(in the rows, 128 means zero)
Known rows, with every step that occurs
H-U-C-Y-W: [120 133 135 116 143  88  81 114 137 136 138 167 154 143 102  95 131 141
 156 126 147 133 124  97 127 187 152 157 125 117  96 140 133 125 127 130
 129 130 114 139 137 141 135 158 195 140 108  97 110  99 109 122 167 116
 136 132]
Y-W: [110 104 121 171 120 101 103 116 151 148 150 117 127 142 117 155 156 138
 133 126 124 107 123 128 124 134 129 145 141 125 114 123 149 116 120 114
 147 126 146 123 108 144 134 137 135 140 136 102 119 121 115 114 159 114
 117 125]
Q-Y-P-H-U-S: [142 127 122 139 120 179  99 121 126 129 123 192 125 150 135 123 121 117
 144 134 133 233 105 126 153 156  94 113 118 130 129 133 121 149 160 164
 121 172 125 116 144 148 131 115 157 115 164 123 115 140 124 120 141 123
 147 132]
H-U-Q: [ 97 119 124 128 125 112 135 123 125 106 100 142 113 130 131 134 142 126
  89 125 157 139 121 152 120 118 111 125 125 125 110 106 131 134 118 113
 146 112 111 156 155 111 157 134  92 133 118 112 152 140 132 136 109 118
 107 144]
W-Q-C: [130 164 119 164 130 125 141 149 119 135 142  85 120 108 122 103 159 117
 107 154 117 114 143 126 124  85 121 126 135 130 141 115 127 121 131 116
 138 112 136 148 119 126 123 126  71 139 133 126 120 115 115 126 119 143
  49 130]
C-S-H: [114 122 125  94 121 101 142 139 131 121 145  91 108 112 120 166 133 137
 124 124 117  67 144 133 116 108 141 142 132 138 137 119 119 131 108 115
 123 119 151 122 102 107 131  98 113 113 135 164 123 122 136 135 107 126
 101 117]
H-U-S: [143 121 126 161 132 112 118 108 132 108 124 144 113 154 124 147 157 124
 128 118 152 141 109 127 127 129 100 135 122 124 127 113 122 116 130 134
 133 137 117 126 150 119 154 128 105 128 151 109 132 129 143 125  99 120
 120 143]
H-U-C: [136 129 127 105 130 112 123 113 122 113 121 137 103 146 118  93 164 124
 146 114 139 149 103 127 113 162 107 137 134 120 118 129 123 120 123 127
 130 116 113 116 134 121 146 143 124 140 108 106 136 114 135 133  98 119
 121 131]
Q-Y-W: [100 120  96 166 125 129  97 134 132 144 152 139 106 135 100 151 136 136
 144 155 115 123 121 112 145 146 129 149 123 136 124 115 142 116 133 127
 148 131 143 116 100 144 108 135 127 120 138 106  92 125 103 125 188 105
 120 112]
Y-W-P-Q: [138 109 114 187 131 108 133 113 151 151 134 111 158 120 142 133 112 144
 101 122 129 114 141 111 135 171 153  93 139 126 141 105 148 126 135 127
 127 130 133  87 148 149  89 104 125 131 130 106 131 143 117 130 162 132
 220 146]
C-S-H-U: [121 130 125  45 120 103 144 136 131 113 112  99 103 112 131 154 125 133
 132 112 147 104 113 128 123 121 141 142 118 129 127 116 114 139 111 126
 122 129 136 131 121 101 134  82 112 117 135 159 126 121 141 134 105 117
 106 133]
H-U: [124 119 125 104 119 118 118 125 136 111 107  96 111 135 116 138 153 128
 135 119 161 151 105 132 115 127 117 141 126 124 114 111 122 122 114 131
 131 133 132 130 154 124 142 138  84 133 119 104 138 133 141 132 102 123
 115 138]
Y-P-H: [122 111 147 148 117 161 113 120 150 149 136 112 149 151 149 120 147 120
 132 117 111 193 122 133 128 140 111 121 142 127 108 139 137 134 138 132
 114 138 150 110 129 155 140 140 137 136 143 116 148 135 132 103 131 130
 122 124]
W-H: [124 122 156 167 124 120 141 140 139 121 136  87 115 136 123 154  90 121
  82 129 120  84 133 133 121 121 109 146 127 143 101 125 131 110 112 126
 134  93 151 115 137 132 140 113  89 127 130 123 141 121 158 118 119 155
  88 112]
U-C-W-Q: [121 125 136 180 143  99 134 127 135 131 139 124 130 128 109  97 160 129
 114 130 115 107 139 112 127 154 148 132 145 139 149 142 131 110 127 115
 141  94 121 123  41 136 120 129 141 139 114 108 116 100 120 134 116 132
  55 131]
Q-Y-P-H-U-C: [133 139 134  87 137 185 103 134 103 138 116 181 114 146 131  67 134 108
 164 130 131 242  98 116 138 185 110 124 127 122 124 134 128 147 157 155
 110 148 112 111 120 151 126 133 181 136 126 122 119 123 121 125 138 114
 147 121]
H-U-P-Q-C-S: [135 158  89 115 138 111 112 121 116 129 125 141 127 127 130  70 142 133
 166 137 142 145 129 128 137  70 164 113 126 100 154 118 109 149 140 114
 111 143 104 125 152 112 117 118 175 120 142 187 124 101 106 162 109 131
 176 149]
W-P: [134 102 123 157 114 128 150 132 141 136 136  77 137 115 136 137 108 126
  93 127 122 127 145 134 118 139 143 110 135 134 120 130 134 108 132 131
 134 109 141 116 138 121 133 123  88 121 119 108 131 150 150 106  97 136
 177 125]
U-Q-C-W: [ 93 157 114 191 143 116 119 138 106 131 151 111 121 117 105  98 149 121
  96 164 102  97 140 134 127  81 148 126 130 133 129 114 130 123 133 102
 150 104 129 167  39 140 151 158 132 133 135 123 119 106  98 122 137 119
 117 124]
Q-C: [129 157 121 155 126 129 123 133 117 130 152  80 106 127 109  99 164 121
 133 157 108 110 131 131 113  85 127 144 140 124 121 121 125 122 130 113
 136 103 139 141 117 127 142 162  80 137 133 121 118 117 128 114 113 127
 122 122]
W-Q-Y: [102 135 102 159 117 141 134 164 119 122 136 115 100 102 116 132 132 128
 109 148 114 136 151 130 132 126 116 136 121 133 138 117 122 120 115 137
 141 112 124 118 125 126 100 114  68 113 133 115 105 150 119 140 126 137
  53 119]
Y-H-U: [128 127 137 122 123 125 117 129 141 122 107 126 125 148 141 143 146 123
 135 113 145 113  97 134 122 146 116 143 121 126 105 118 127 133 129 135
 130 205 142 130 164 129 141 122  73 145 124 106 138 127 139 120 128 129
 110 135]
Q-C-W: [118 150 112 169 126 138 118 136 123 131 155  73 125 125  96 102 153 121
 141 154 113 108 133 121 128  91 144 146 135 125 119 138 132 114 132 108
 134 110 150 143  35 139 138 165 120 129 135 121 107 107 114 117 134 115
 120 129]
W-H-U-S: [146 125 140 173 127 109 139 121 139 113 116 135 116 152 130 158  89 114
  86 115 149 113 106 124 131 127  93 132 120 130 109 108 118 104 123 141
 136 125 136 118 158 122 157  94 111 129 144 123 135 119 155 126 114 148
  99 138]
W-P-Q-S-H: [173 156 130 116 120 134 179 136 122 140 119  97 155  81 164 142  86 135
  89 147 108 101 137 112 129 140 138  98 132 138 134 116 124 135 111 116
 106 135 116  83 159 121  85 129  67 112 139 159 142 144 143 118 145 135
 243 118]
C-S-H-U-Y-P: [124 116 141  32 133 142 114 147 134 127 121 172 132 108 151 133 120 132
 163  92 133 108 155 136 125 154 140 114 118 123 171 134 113 151 122 137
 144 144 123 150 106 103 163  79 177 104 104 172 113 136 135 128 125 118
 142 129]
C-W: [107 105 127 170 120 120 123 123 144 127 136  87 123 130 111 149 155 135
 129 127 121 114 136 130 118 125 145 143 127 129 123 137 133 121 117 115
 141 112 144 124  54 141 137 153 123 123 130 106 125 119 134 124 123 115
 114 126]
U-W-Q-S: [157 141 130 190 114 137 135 133 135 131 134 143 140 110 135 156 163 126
 101 155 114 111 120 133 135 118 110 121 142 135 138 133 130 103 108 112
 159 132 119 122 189 123 103 130 126 133 140 159 114 126 125 122 153 127
  72 125]
S-H-U: [123 136 140  33 127 125 158 142 126 118 113  99 113 117 117 154 124 132
 133 111 144 114 106 136 115 127 106 147 126 127 106 119 125 134 114 137
 127 124 134 126 141 119 122 136  92 128 127 106 138 139 140 126 103 116
  96 113]
W-P-H-U: [136 112 131  89 116 123 159 112 133 132 101  97 133 132 142 128 119 123
  92 115 152 222 112 128 123 151 108 123 123 127 122 132 124 128 133 146
 104 136 148 117 154 126 117 109  85 132 115 114 151 146 142 117 103 132
 175 131]
H-U-P-C-Y-W: [127 103 133 115 146 109  89  81 144 147 136 174 175 148 124 154 135 147
 164 125 142 135 120 144 122  96 122 152 138 116 100 152 136 130 154 120
 108 141 124 182 127 135 122 174 241 131 117 111 116 123  96 131 164 114
 132 130]
S-H-U-Y-P: [142 115 161  13 129 166 131 151 118 131 122 172 134 118 148 123 120 114
 161  90 122 107 140 137 126 157 116 114 122 129 142 137 125 136 126 140
 146 128 113 148 120 116 153 132 156 124 100 123 127 161 141 114 128 129
 137 121]
P-C-H-U: [115 114 145  84 134 132 124  98 126 127 108 113 120 157 115 191 122 132
 138 130 145 149 100 159 117 110 106 145 121 132 110 151 122 143 140 122
  99  70 141 172 152 122 134 141 148 145 135 119 144 141 130 133 117 129
 115 126]
C-H: [115 122 150 137 117 123 127 138 132 118 138  91 122 135 120 146 104 134
 128 136 109 116 141 140 118 130 143 144 123 134  96 141 126 129 116 108
 130  66 140 120 146 126 143 151 130 128 137 123 137 139 156 116 119 135
 102 103]

Rows
[142 117 154 107 145 129 146  99 125 131 115 133 135 148 136 171  94 120
 111 118 139 125 102 159 121  73  75 143 138 126 120 142 131 118 137 127
 103 112 134 165 135 130 139 125 183 142 115 128 140 128 134 139 109 154
  98 131]
W-H-U-P-C
[139 118 139  27 143 137 159 102 112 127 115 138 119 132 123 176 134 132
 156 119 125 120  98 164 113  73  77 143 149 129 122 140 135 139 143 126
 102 121 130 176 112 111 114 161 172 143 132 118 136 139 122 143 109 125
 114 119]
S-H-U-P-C
[104 134 138 140 128 117 119 122 126 116  91 170 121 146 147 139 131 125
  91 116 156 109 104 145 126 132 118 124 122 128 106  97 124 140 131 123
 146 201 126 159 163 123 144 120  78 145 123 118 163 137 133 126 130 131
  99 129]
Y-H-U-Q
[138 100 137  77 121 125 160 129 122 140 115 145 140 131 140 122 113 120
 117 104 127 216 161 134 138 169 109 121 113 126 152 153 119 120 115 145
 126 132 132 139 138 111 128 110 112 126  96 123 138 153 142 127 106 127
 174 127]
W-P-H-U-Y
[107 175 130 112 136 114 119 130  97 130 127 160 150 130 121  78 110 128
 103 157 132 186 144 137 131  90 132 137 126 126  90 132 111 153 147 120
 109 125 124 180 157 126 142 167 116 135 129 133 144 111 106 125 137 124
 111 121]
P-H-U-Q-C-Y
[126  96 118 168 121 121 142 129 145 132 135  77 146 115 124 140 112 135
 100 118 118 123 142 121 120 144 164 118 128 134 127 144 137 110 132 125
 133 114 144 113  58 124 117 130 125 117 114 100 123 135 140 114 112 118
 172 134]
C-W-P
[ 98 109 104 168 142 168 103 125 136 154 148 147 124 111 143 166 135 123
 126 143 113 132 138 150 138 107 127  96 130 134 165 125 116 147 155 125
 111 129 134 158  94 125 112  68 158 114 135 169  96 138 101 132 126 151
  98 147]
W-Q-Y-P-C-S
[137 105 126 103 124 117 129 124 125 118 110 132 129 130 134 120 143 128
 148 111 141 150 111 142 119 103 114 133 128 118 115 126 135 121 129 130
 137 133 109 128 152 113 145 153 171 124 114 118 131 140 151 138 100 115
 115 135]
H-U-P
[142 127 124 130 134 131 129 117 131 121  98 175 143 142 161 110 127 126
 157 111 141 131 110 123 131 122 135 124 129 119 131 119 136 141 136 133
 120 209 109 100 180 135 104 135 145 142 134 139 162 130 127 156 132 139
 153 134]
Y-H-U-P-Q
[106 140 112 180 118 166 137 159 111 129 143 180 118 111 120 144 134 124
 122 153 103  93 121 120 162 142 123 135 125 143 127 138 135 114 140 140
 161 195 130 131 167 135  88 109 113 131 155 121 101 134 114 137 176 136
  46 105]
U-W-Q-Y-H
[122 121 139  98 120 118 136 110 133 113 106 108 112 156 121 137 155 123
 129 117 148 210 101 140 124 130  96 151 126 121 116 124 120 134 115 139
 106 135 135 125 150 139 131 131  84 139 133 115 144 129 135 123 112 127
 106 123]
P-H-U
[153 168 139 179 138 123 124 131 124 123 136 130 127 149 103 121  78 119
 101 144 135 100 103 110 138 103 125 139 121 125 122 129 126 104 134 137
 134 130 138 145  59 138 158 107 135 137 148 136 107  89 125 115 142 142
 105 134]
Q-C-W-H-U-S
[122 128 149 111 127 119 137 132 133 121 106  93 120 143 129 150  90 125
  86 122 158 111 110 127 122 130 109 140 117 131 105 117 123 117 113 141
 124 113 139 126 159 129 143  99  94 139 116 122 147 129 162 127 118 157
  95 123]
W-H-U
[130 140 157 184 135 103 136 134 135 131 146 115 127 145 107 104  96 119
  94 131 105  81 124 107 125 153 134 142 133 139 112 150 132 105 119 129
 139  93 146 112  43 149 136 124 168 132 118 121 127  92 138 119 137 148
  91 108]
U-C-W-H
[138 129 136 147 118 109 152 136 123 109 148 138 115 136 120 157 126 127
 117 124  98  80 137 131 120 122  96 131 135 144 117 122 128 115 117 133
 140 123 134 118 118 125 139 137 106 119 176 103 127 137 137 118 118 115
 108 112]
U-S-H
[126 118  90 167 121 156 149 149 119 126 134 112 130 106 130 119  79 129
 106 139 111 143 160 111 149 155 148 107 121 129 140 112 125 128 143 141
 119 116 114  76 156 132  88 115  74 108 131 117 126 151 131 145 133 130
 235 140]
W-P-Q-Y
[137 128 134  91 129 118 130 124 118 113  85 149 144 134 133 110  93 144
 158 116 139 145 129 128 131 117 154 126 122 114 121 140 124 144 127 120
 111  87  99 107 191 134 108 148 207 131 130 143 160 131 146 154 121 132
 152 130]
C-H-U-P-Q
[133 118  97 106 136 162 153 139 106 122 112 158 127 111 117 123  85 135
 129 132 138 159 121 105 150 171 137  99 123 118 142 130 132 113 146 169
 128 134 103  87 208 130  87 111 145 117 123 116 117 154 107 154 136 105
 231 140]
H-U-W-P-Q-Y
[121 166 117  97 130 115 133 151 106 131 167  90 104 105 112 116 130 128
 132 155 101  71 132 128 121  86 147 135 135 133 129 126 107 139 118 109
 132 118 151 146  86 106 140 103 101 123 149 171 113 104 116 129 128 126
 106 116]
Q-C-S-H
[129 172 113  35 139 117 142 144  99 130 129 132 110 103 127  89 128 125
 163 138 118 109 117 134 127  63 142 133 125 116 136 133 106 138 135 108
 128 139 122 151 100  87 138 111 182 116 139 191 112 100 127 145 118 119
 118 126]
Q-C-S-H-U-P
[164 126 113 202 119 114 120 112 155 147 131 114 170 122 159 146 101 144
 100 141 126 131 126 107 145 155 154  91 135 127 153 116 142 131 113 111
 121 155 128  83 151 145  87 117 110 126 131 153 127 127 121 114 194 116
 252 139]
Y-W-P-Q-S
[141 112 172  99 132 159 109 148 133 139 120 165 144 136 160 122  80 113
 120  92 139 115 153 127 138 161 111 114 110 129 129 137 126 116 122 142
 145 129 120 136 140 135 168 103 160 128  92 135 135 147 152 109 127 157
 113 125]
W-H-U-Y-P
[110 116 134 175 128  93 118 124 154 143 137 122 136 125 133 146 154 139
 108 130 128 100 130 119 130 137 133 129 132 137 132 117 142 115 124 119
 152 119 141 129 124 141 112 111 113 143 136 106 125 130 118 123 157 133
  47 126]
Y-W-Q
[145 103 125 110 120 144 155 120 138 127 112 120 134 127 119 136 117 135
 111 114 147 143 113 128 128 156 130 111 135 120 120 142 135  98 140 145
 142 125 128 122 201 111 129 116 154 128 119 105 123 147 138 114 109 114
 175 141]
H-U-W-P
[109 153 107 127 137 131  94 139 110 123 130 185  88 151 116 103 133 121
 157 129 130 136 109 112 144 171 146 135 114 123 135 125 101 144 137 132
 133 209 119 114 119 113 126  75 132 127 119 172 101 106 120 144 134 118
 132 126]
Q-Y-H-U-C-S
[141 162 108 169 135 129 107 138  96 127 161 144 176 104 133  54 111 131
 162 152  99 109 180 121 128  64 171 134 140 116 103 139 128 134 155 115
 112 121 107 122 168 138 107 200 178 118 135 132 125 106 116 144 138 137
 173 123]
U-P-Q-C-Y
[109 151 104 183 135  89 101 125 142 155 155 106 123 120 116 110 162 131
 116 156 123  94 134 116 137  91 165 126 130 125 152 110 127 127 125 105
 140 126 144 149  80 124 118  68 124 130 145 172  95  88  97 124 170 135
  62 141]
Y-W-Q-C-S
[129 118 145  18 126 121 157 143 113 116 124 155 111 121 120 146 130 131
 146 104 133 103 155 139 121 148 107 145 120 131 145 139 125 132 103 136
 145 117 117 148 115 110 146 142 108 126 105 114 125 147 135 136 122 115
 111 106]
S-H-U-Y
[107 102 132 181 136 119 137  96 142 131 145  98 127 132 118 188 161 132
 107 130 118 104 128 148 120  93 121 139 144 134 150 144 143 123 128 113
 116 100 152 165  36 139 113 132 116 142 125 108 122 125  90 132 117 140
  60 141]
P-C-W-Q
[143 110 145  98 130 155 100 118 134 122 115 184 159 129 155 107 140 123
 177  95 145 144 157 123 134 175 127 105 124 114 167 130 137 137 129 147
 131 141  98 113 170 145 144 136 154 130  98 124 139 158 123 134 127 140
 193 144]
H-U-Y-P-Q
[125 126 128  89 124 193 101 128 126 138 109 154 122 128 134 115 121 120
 143 131 141 236 111 127 148 153 109 129 113 131 116 134 128 149 147 158
 106 154 137 114 143 150 124 125 134 126 133 124 120 149 126 120 143 121
 139 129]
Q-Y-P-H-U
[141 156 125 164 137 174  99 130 130 145 150 106 150 120 153  71 142 111
 148 138 112 117 129 109 125 109 142  92 141 107 127 113 137 149 153 131
 113 127 120 116 157 162 139 153 127 134 138 132 128 120 118 117 139 147
 185 143]
Y-P-Q-C
[170 143 120 137 123 130 129 114 127 126  93 152 151 125 157 119 148 129
 147 145 145 168 110 129 135 104 130 123 123 122 149 115 130 142 117 107
 117 153  90  94 183 123 105 168 149 124 131 175 143 127 133 152 131 125
 193 139]
H-U-P-Q-S
[125 132 154 139 120 116 124 130 110 121 141 129 118 150 110  95 119 132
 145 130 105 121 140 124 119 161 144 137 132 127 104 158 132 120 121 117
 131  50 130 117 125 131 135 154 169 140 127 124 136 112 147 119 118 127
 111 103]
U-C-H
[132 109 111 184 127 121 148 113 146 126 126  83 162 105 132 136 103 135
 104 121 123 120 152 109 121 148 172 102 128 127 149 128 136 124 126 130
 119 122 128  85  86 140  99 116 120 110 121 115 140 137 126 125 123 127
 218 148]
C-W-P-Q
[168 149 137 111 119 128 158 137 117 123 121 143 150 106 153 132 119 139
 142 144  93 103 144 126 132 102 127 119 138 136 140 129 128 140 115 103
 121 138 103  86 142 122  88 172 143 118 154 174 140 128 142 140 148 126
 180 110]
U-P-Q-S-H
[123 107 129  93 125 119 124 128 117 118 123 154 118 142 111 134 154 121
 156 108 140 142 158 135 122 142 109 143 110 125 146 140 120 116 113 133
 146 121 109 143 135 112 155 141 101 118 102 112 125 151 134 133 107 118
 123 122]
H-U-Y
[140 122 148  26 129 160 131 139 126 125 118 183 145 107 155 117 111 130
 165  84 126 109 158 115 131 166 125 106 126 129 161 130 133 154 126 149
 130 136 106 122 146 146 134 130 148 127 106 125 143 155 128 139 137 134
 172 128]
S-H-U-Y-P-Q
[111 151 103 170 132 116 108 133 120 129 163  78 101 124 109 114 157 122
 136 154 111 112 140 133 126  80 153 122 133 123 133 123 114 127 128 103
 120 118 144 144 105 110 143 106  98 124 139 170 107  98 121 129 111 124
 121 132]
Q-C-S
[109 115 121 178 128 109 135 136 146 127 132  86 132 106 118 144 152 130
 101 133 124 107 145 122 130 124 149 133 124 139 141 130 131 129 110 122
 141 115 141 125  60 136 114 118 113 133 128 103 123 124 121 130 115 131
  43 132]
C-W-Q
